Each row was made from one small tree. The marks that hang from a mark follow it in brackets, in alphabetical order. Every link used is in the known rows. Write each row's tree.
In the rows, zero is written as 128.
Known rows:
Q{V}: [107 116 117 129 125 118 122  99 142 112 124 125 114 120  95 147 115 108
 149 136 129 144 129 165 135]
W{L V{K}}: [130 119 126 132 119 140 127 114 185 139 172 161 122 115 115 252 123  92
 161  73 112 129 150 137 131]
W{L{U} V{F}}: [147 121 122 134 130 141 108 135 125 141 152 129 117 101 135 136 138 107
 135 125 114 135 148 140  97]
W{L{U} V X}: [157 116 110 126 152 132 109 124  96 153 148 117 117 142 135 213 114 104
 124 156 120 125 140  95 110]
C{X{V{F K}}}: [114 145 149 126  79 145 152 121 156  89 175 136 118  88 100  82 148 136
 166  77 137 139 123 111 116]
W{L V X}: [125 118 109 132 142 131 107  99 114 151 146 125 124 150 122 217 111  99
 144 112 123 117 142 116 145]
X{K L{U} V{F}}: [128 132 146 132 114 129 128 134  98 119 136 112 135  97 152  24 139 156
 102 107 132 124 115 114  92]
L{U X{W}}: [173 132 127 127 153 119 125 141 119 130 111 118 107 161 157 113 134 140
 111 208 130 157 127 153 109]
V{F K}: [108 143 145 143  91 150 126 108 156 118 152 123 104 105 119 102 146 106
 173  83 129 135 150 165 120]
C{K X{L{U} V}}: [119 131 136 109 133 106 165 147 148 116 135 126 141 108 132  97 121 156
 118 143 145 141 110  62  97]
F{K}: [137 130 142 129 122 117 112 107 161  95 113 117 105 117 128 172 139 115
 143 166 131 144 131 178 155]
L{U X{K W}}: [179 130 128 124 149 120 130 130 115 135 116 123 122 162 159 104 131 132
  85 189 131 143 116 132 117]
X{L{U} V W}: [146 125 134 124 145 110 131 160 119 123 128 132 128 141 154  94 123 189
 106 152 130 147 112  97  99]
C{K X{L}}: [ 70 136 130 119 130 107 158 114 184 115 113 125 138 136 120 115 112 118
 143 114 148 140 119  87 139]
X{L{U} V}: [136 126 136 125 137 114 126 140 129 111 123 120 126 106 151 102 125 161
 123 149 130 141 122 122  93]
C{K X}: [106 137 130 116 121 112 154 104 188 118 122 131 131 119 110 121 122 109
 148 132 148 139 128 103 148]
C{K X{W}}: [116 137 126 116 129 108 157 126 178 131 128 141 133 155 111 115 120 136
 134 135 149 145 117  77 153]
W{U}: [129 128 118 131 134 131 111 132 123 133  94 117 125 105 125 134 130 108
 144 157 122 113 147 166 141]
W{X{L{U} V{K}}}: [132 133 141 128 124 138 139 140  88 127 160 105 118 134 140 153 122 149
 131 128 130 125 124  78  82]
Q{K V{F}}: [ 80 127 143 135 106 145 133  78 167  88 134 133 106 109  92 101 125 113
 163 105 121 148 176 174 138]
W{L}: [139 134 120 139 132 123 113 104 209 128  97 148 121 136 116 164 116 109
 152 118 133 127 143 152 143]
X{L W{U}}: [102 125 118 133 147 124 120 162 108 141  89 124 136 156 138 121 120 144
 124 143 123 122 127 126 140]
W{U X}: [123 130 113 134 138 137 108 122  66 146  97  92 123 137 122 140 122 106
 139 165 127 101 144 132 142]
W{L{X} U}: [150 131 111 136 147 137 113 132 138 148  72 131 129 140 125 166 128  98
 135 163 121 107 150 189 137]
X{L V{F K}}: [ 87 140 154 141  90 145 135 125 132 112 163 129 124 102 128  80 143 149
 161  52 129 128 134 145 105]

Which tree is each row?
[126 123 122 135 123 141 113  98 115 146 146 136 135 127 136 128 139  91
 121  86 119 117 136 177 135] : W{L{X{K}} V{F}}
[135 131 158 130 115 127 119 153  95  94 134 101 113  95 148  80 156 164
 118 155 128 144 118 149  93] : X{L{U} V{F{K}}}
[159 127 121 124 142 128 121 156  68 146 110 129 137 135 138 107 140 164
 114 170 124 116 129 171 133] : L{X{V W{U}}}
[107 122 138 131 101 130 115 110 107  96 135 107 102 110  91 126 146 110
 144 139 129 148 124 194 135] : Q{V{F{K}}}
[147 136 124 118 129 110 159 142 198 144 133 173 151 153  96 137 117 166
 124 103 149 125 114  60 145] : C{K X{V W{L}}}
[145 130 116 129 149 129 119 148  89 147  90 121 125 155 141 123 136 129
 121 184 123 125 136 177 142] : L{X{W{U}}}
[145 125 118 128 137 127 121 144 110 150 104 133 142 139 129 119 125 127
 102 141 124 107 123 121 156] : X{K W{U}}
[ 77 111 109 126 150 135 109 134  23 151 132  92 138 136 140 182 116 106
 132 135 112 106 135 116 136] : W{U V X{L}}
[131 134 125 118 128 111 146 116 175 104 123 143 134 158 116 107 118 130
 112 129 143 144  97  70 163] : C{X{K W}}
[179 130 133 123 140 121 124 128 110 116 124 117 114 105 154 102 138 148
 120 190 129 144 132 173  95] : L{U X{V}}
[157 130 112 134 142 138 117 124 136 154  77 137 143 141 128 157 124  91
 109 144 122  94 138 169 144] : W{L{X{K}} U}
[ 83 134 129 121 125 112 147 102 181  89 110 128 140 139 125 108 111 112
 123 109 142 139  99  80 151] : C{X{K L}}
[ 93 128 134 138  88 148 136 105 127 115 164 124 104 107  83 123 135  99
 168  80 125 141 139 166 112] : Q{V{F K}}
[100 105 114 121 149 124 121 156  66 155 136 131 157 139 147 158 119 129
  94 109 109 112 116 102 148] : X{K L W{U V}}
[ 87 136 142 139 107 126 119 118 118 110 128 119 130 105 136  36 137 160
 148  83 135 129 129 156 117] : X{L V{F}}
[127 127 133 127 141 118 127 123 145 118 108 116 128 127 155 107 117 120
 103 144 129 134 117 107 110] : X{K L{U}}
[136 130 116 116 135 125 142 149 129 124 107 135 145 143 113 115 123 124
 102 148 132 119 104  73 160] : C{X{K W{U}}}
[ 88 116 132 126 127 130 137 138 132 134 182 144 126 148 141 203 121 131
 143  78 113 148 127 108 130] : X{L W{V{K}}}
[145 130 130 132 113 140 119 154  62 150 129 129 149 110 124  33 148 165
 102 104 125  97 124 127 135] : X{K V{F} W{U}}
[155 133 122 135 119 156 126 144 102 162 136 136 135 130  99 209 122 125
 144 102 124  80 146 105 122] : W{L U X{V{K}}}
[115 126 132 140 101 155 121 114 157 141 181 150 118 106 112 186 140  92
 168  52 113 127 155 151 119] : W{L V{F K}}
[128 132 128 114 143 109 154 149 154 102 119 129 134 165 140  99 113 143
  87 156 139 154  85  34 119] : C{X{K L{U} W}}
[168 125 121 123 140 128 127 149  68 151 115 134 151 137 140  98 138 157
  87 151 126 103 119 150 141] : L{X{K V W{U}}}
[109 127 136 129 123 113 128 108 143 115 125 133 147 115 141  96 118 151
 116  87 135 119 111 122 138] : X{K L V}
[185 128 135 120 135 121 129 119 106 123 130 120 129 107 156  93 137 140
  93 171 130 128 121 153 104] : L{U X{K V}}
[156 131 120 134 137 120 124 117 196 145 107 163 136 170 119 148 112 129
 110 103 135 120 121 105 157] : X{K W{L}}
[131 113 121 123 128 144 129 162  89 156 173 142 129 118 127 215 136 117
 138 116 102 123 143 127 135] : X{W{U V{K}}}
